What can hang from each mark
napefo: mudet veritot
nusi: kolu
fareva: vafa
vafa: fareva
bulog: kolu
mudet: fofe napefo
veritot: napefo
kolu: bulog fofe
fofe: fareva kolu nusi

Known rows, with every way that one mark hangs from another
fofe{nusi}: [ 10.9  10.1  -5.5 -10.5  -2.2   1.2  42.5   2.0  29.3  -8.4 -32.1  28.5
   2.4   1.8  20.7  36.0 -11.5 -46.9 -26.3  30.0 -36.8 -16.0  -9.8]
nusi{kolu{bulog fofe}}: [ 47.1  22.4  27.1 -44.7  -0.7  -7.7  16.0   0.9   9.9 -19.1  -9.7  16.2
 -15.1  -2.3   3.6  43.0 -36.3 -17.7 -21.2  15.0 -40.5   7.8 -48.8]
nusi{kolu{bulog fofe{fareva{vafa}}}}: [ 54.1  11.7  68.7 -57.8  -5.6  20.6  -9.6  14.5  49.1 -12.9   3.6  -1.1
 -16.1  24.9  -1.3  14.7 -33.6 -13.4 -14.2  -8.9 -51.0  15.0 -50.6]
mudet{napefo}: [  9.3   7.4  47.9 -34.7  14.9  16.8  51.4 -19.7  49.4   3.0 -15.4 -20.8
  -5.9   2.9  16.1  19.9 -13.0 -52.7 -45.1  15.4 -25.9 -25.6 -36.9]
napefo{mudet{fofe{kolu nusi}} veritot}: [ 18.4  -3.8 -27.2  -0.7 -57.4  13.2  23.1   0.9  -6.5  19.1 -25.7 -22.4
  13.0  14.9   4.8   7.7   1.1 -44.1  31.2  75.2  -3.8 -21.0 -18.5]
mudet{fofe{fareva kolu} napefo{veritot}}: [ 16.0 -13.5  63.7 -24.4  -5.5  47.2  16.6 -21.6  24.2  54.4  -4.6 -80.3
   4.3  32.7 -11.0 -37.8 -19.4 -50.2 -13.1  22.0 -29.3 -33.1  -0.1]
kolu{bulog fofe{fareva nusi}}: [ 37.7  17.0  38.8 -35.2  -2.0  -3.6  23.6  -4.9  10.5  16.9 -23.4  21.2
   6.8  20.3  10.4   8.3 -26.7 -29.5   5.0  13.2 -33.9  -6.9  -2.3]
fofe{fareva nusi{kolu{bulog}}}: [ 31.3  28.8  -2.5 -23.5   1.5  22.2  15.5  36.1  18.4  14.1   2.0  32.3
   7.1  -2.2   0.2  30.0 -36.4 -39.1  -4.5  -8.5 -65.9  -9.9  -0.2]
napefo{mudet veritot}: [  8.5  29.3   6.6 -29.3 -17.5 -13.4  12.5  21.6  27.2   3.6 -25.5 -20.2
  -5.0  10.4  20.0  10.0  -3.0 -46.5   2.2  53.6  -3.5 -10.6 -45.3]
nusi{kolu{bulog fofe{fareva}}}: [ 39.7  28.7  55.7 -49.9   7.5  11.8  -2.2  14.7  15.8  10.7  -5.2   4.6
  -7.7  15.3  -6.9  16.3 -45.3 -18.7 -21.3  -6.8 -53.9  -2.3 -26.3]
bulog{kolu{fofe{fareva nusi}}}: [ 19.6   2.6  40.9 -26.2 -13.6  28.9  16.6 -17.5   5.6  -2.8 -54.2  22.5
  14.4  25.1  -7.4  33.2 -38.0 -26.0  -7.7  27.0 -28.9 -19.7   1.5]
kolu{fofe{fareva{vafa} nusi}}: [ 30.9  -5.9  63.1 -24.5 -20.4  20.2  16.5 -11.1  48.1 -10.1 -33.6   6.3
  -5.8  35.8  16.0  -8.9 -16.9 -21.5  -7.3  22.7 -29.0  -1.8 -18.1]
napefo{mudet{fofe{fareva{vafa}}}}: [ 22.6  -3.7  73.4 -51.4 -33.2  10.0  -0.7  20.5  53.2   3.5 -27.7 -25.6
  11.5  49.9   3.3   7.1  24.0 -27.6 -18.9  18.0 -19.6 -24.7 -48.0]
veritot{napefo{mudet{fofe{fareva{vafa} nusi}}}}: [ 10.2   0.0  55.4 -16.2 -59.0  33.4   9.9 -16.5  22.7  -6.4 -34.5 -20.9
   9.6  39.1   0.2  -7.7   3.1  -9.0  -1.5  37.8  -4.9 -12.7 -49.1]
bulog{kolu}: [ 11.8   6.5  17.3 -45.1   8.0  12.4  20.2  -0.6  35.8 -20.1 -38.3  13.3
   4.4   7.5  -1.7  82.2 -18.8 -45.5 -42.0  15.3 -41.4 -19.3 -33.5]
vafa{fareva}: [ 13.1  24.2  36.9 -39.6   5.9   2.4  15.0  15.2  49.0  32.3 -11.2  14.9
  -5.8  36.5  24.2  29.3  -7.1 -36.9 -38.5  -6.3 -63.9 -21.8 -28.4]
napefo{mudet{fofe{fareva{vafa}}} veritot}: [ 24.5  -4.3  58.9 -39.3 -39.3   2.1 -13.2  19.6  51.7   7.6 -26.0 -44.5
   3.6  47.9   8.0 -17.0  15.0 -28.9  10.6  36.3  -1.8 -10.9 -40.4]
veritot{napefo{mudet{fofe}}}: [  0.7  12.9  48.5 -27.3 -36.9   6.3  20.4 -23.2  -3.1  -8.2 -42.6 -23.9
   2.6  19.7  -2.9  17.2   3.0 -12.5 -34.9  46.7  -0.8 -20.9 -65.4]
fareva{vafa}: [ 23.6   1.1  42.9 -42.6   1.4   6.8  19.7   5.9  75.1 -27.4 -17.8   0.4
 -14.4  20.7  20.9  41.8   3.2 -42.5 -45.5   9.8 -41.1   0.2 -53.3]
bulog{kolu{fofe{fareva}}}: [ 17.8   7.2  71.1 -51.4   3.5  25.6   0.5 -10.5  17.1   2.7 -49.3   0.1
   6.2  34.3 -14.3  37.2 -36.3 -27.3 -31.5  11.0 -38.2 -21.8 -20.0]
mudet{fofe{nusi} napefo{veritot}}: [ 25.9 -20.5  11.6   3.3 -20.4  -1.4  57.4 -43.8  23.3   4.7 -31.1 -29.0
   2.6   0.1  18.9 -15.2  -6.0 -38.8   7.9  60.1  11.8 -15.4   0.1]

Rows
[ 38.2  23.5 -30.1 -18.7  -6.4   2.0  32.4  20.0  18.3 -15.0   0.2  42.6
  -1.2 -22.1  12.2  58.0 -30.2 -37.1  -5.6  15.1 -53.2   2.1 -21.9] | fofe{nusi{kolu{bulog}}}
[ 40.2  -2.7  26.8 -24.1 -12.7  28.5  38.2  -8.4  15.7  20.2   2.4  -4.5
  14.1  -3.8  -4.9   6.7 -24.9 -29.0   0.2   3.2 -33.3 -23.5   1.7] | mudet{fofe{fareva nusi{kolu{bulog}}} napefo}
[ 51.3  -0.6  52.2 -42.1 -14.3   1.3  15.9  -8.5  46.0  -6.9 -12.6  12.9
  -3.6  29.2  17.6   7.7 -14.7 -25.2  10.1  12.1 -30.1  10.3 -24.7] | kolu{bulog fofe{fareva{vafa} nusi}}
[ 24.0  16.6   1.2 -34.1   2.7  34.1  17.6  22.5  13.7  42.0   8.4   8.1
  14.3  16.3  -0.9  29.3 -23.7 -62.0  -3.0  -4.3 -74.3 -21.2   2.7] | fofe{fareva kolu{bulog} nusi}
[ 45.0  13.8   9.9 -31.5 -13.2  28.2   8.2  34.2  56.4  -9.2  12.4  26.2
  -2.1   7.4   7.5  33.3 -24.5 -36.7   2.8 -11.0 -61.8   8.9 -24.4] | fofe{fareva{vafa} nusi{kolu{bulog}}}
[ 17.6   0.5   7.5 -23.5 -39.7   9.7   6.5   5.4   2.4  22.6 -21.9 -46.4
   5.2  25.6   2.3   8.0   2.1 -43.1   5.5  60.1  -9.9 -22.6 -39.4] | napefo{mudet{fofe{kolu}} veritot}
[ 15.1 -13.4  55.7 -15.7  -9.7  27.3  48.8 -25.0  25.1  27.8 -31.2 -18.8
  18.9  19.0   3.3 -16.2  -5.3 -37.4 -18.9  18.8 -20.3 -40.5  14.1] | mudet{fofe{fareva nusi} napefo}
[ 33.7  19.8  69.6 -59.4  15.6  -7.8   7.6  -1.0  20.9  16.9 -17.1  -1.6
  -2.1  29.8   4.0   9.5 -24.4 -31.3 -21.1  -1.6 -42.0  -8.2 -23.0] | kolu{bulog fofe{fareva}}
[ 31.0 -31.0  78.3 -32.3 -20.0  52.9   8.2 -23.7  60.7  32.9   4.7 -83.9
  -5.4  43.0  -3.5 -36.6  -7.3 -44.8  -8.9  20.4 -26.9 -15.4 -24.6] | mudet{fofe{fareva{vafa} kolu} napefo{veritot}}
[ 26.1  -8.2  51.2 -37.4 -45.9  31.8 -17.0  19.8  41.2  28.2  -7.6 -62.1
   4.6  50.5  -5.0 -15.4   7.6 -39.7  12.2  36.6 -21.5 -15.3 -40.8] | napefo{mudet{fofe{fareva{vafa} kolu}} veritot}
[ 34.5 -13.6  52.7 -36.4 -27.3  34.9   8.3 -19.8  43.1 -25.4 -42.7  14.6
   5.5  33.3  -0.5  34.8 -25.5 -24.0  -1.9  24.7 -27.0  -4.4 -22.4] | bulog{kolu{fofe{fareva{vafa} nusi}}}
[  1.8   7.5  15.5  -5.0 -52.3   6.5  36.0 -29.2 -14.2 -10.5 -47.3  -2.1
  10.6   9.8   3.5  17.6  -1.3 -13.4  -7.6  61.4   7.1 -19.4 -46.3] | veritot{napefo{mudet{fofe{nusi}}}}
[ 14.2  20.2  53.3 -50.4 -31.2  38.3  -5.4  -1.7 -18.5  42.0  -2.2 -45.9
  12.5  36.4 -23.9  10.7 -11.6 -27.0  -9.9  12.4 -40.5 -24.2 -54.9] | veritot{napefo{mudet{fofe{fareva kolu{bulog}}}}}
[ 22.4 -14.2  44.4 -20.4  -5.0  -5.7  40.7 -38.1  32.9   4.9 -28.2 -50.5
  -5.5   8.1  12.2 -12.1  -4.7 -38.8 -17.6  42.8   4.2 -18.1 -18.6] | mudet{fofe napefo{veritot}}
[ 25.2  -6.7  -6.5   0.4 -26.0  13.1  35.0  -0.4   8.4 -15.0 -32.9  27.4
   6.2  -4.0   1.8  36.8 -16.0 -20.5 -26.6  31.5 -38.4 -19.3  -3.7] | mudet{fofe{nusi{kolu}}}
[ 37.7   0.5  17.3 -38.3 -10.3  41.3   9.2  22.2  49.4  19.4  17.3   0.6
   5.1  26.6   4.5  30.0 -12.3 -58.1   4.2  -7.5 -70.5  -1.6 -20.9] | fofe{fareva{vafa} kolu{bulog} nusi}
[ 25.7 -25.2   3.0   3.7 -29.9  32.1  50.8 -43.5  13.1  23.9 -15.1 -44.7
   4.3   3.6   4.9 -14.7 -14.2 -48.9  10.5  58.1  -9.6 -21.2  -2.1] | mudet{fofe{kolu nusi} napefo{veritot}}
[ 22.5  22.3  36.0 -57.2  20.3  31.4   2.1  25.2  25.1  47.7  13.6 -14.9
   5.9  26.8  -7.2  31.3 -21.9 -62.2 -28.2 -18.8 -81.4 -21.0 -16.6] | fofe{fareva kolu{bulog}}
[ -6.8  17.9  75.9 -33.8 -27.1  23.1   1.3  -7.0  -2.1  19.7 -39.6 -35.5
  11.3  40.0 -13.0  -5.2  -4.8 -15.2 -32.9  24.6 -14.5 -31.6 -46.6] | veritot{napefo{mudet{fofe{fareva}}}}
[ -7.2  13.2  66.7 -31.3 -36.5  56.4  -4.0  -6.9 -14.5  39.0 -22.5 -51.0
  11.2  43.8 -25.8  -5.6 -13.9 -23.3 -30.3  24.1 -37.3 -36.4 -45.9] | veritot{napefo{mudet{fofe{fareva kolu}}}}
[ -4.0  17.1  42.0  -9.5 -45.0  25.6  17.7 -14.4 -13.5  16.7 -44.8 -15.1
  18.6  30.7  -8.2  -9.7  -6.3 -14.9  -8.8  41.7  -7.3 -29.3 -25.3] | veritot{napefo{mudet{fofe{fareva nusi}}}}
[ 27.6  -5.3  10.2 -22.1 -22.0   8.9  34.5 -33.4   6.8 -32.7 -57.6  35.8
   5.5   6.5   2.3  58.4 -29.7 -25.2  -8.1  49.2 -16.9  -9.9 -19.8] | bulog{kolu{fofe{nusi}}}
[ 20.3  22.9  69.3 -30.6   2.0  32.8  -2.1  12.7  15.6   7.5 -24.8  -2.3
 -11.4  23.5  -8.0  -1.3 -45.9 -16.1 -40.7   5.7 -51.6 -15.1 -18.9] | nusi{kolu{fofe{fareva}}}
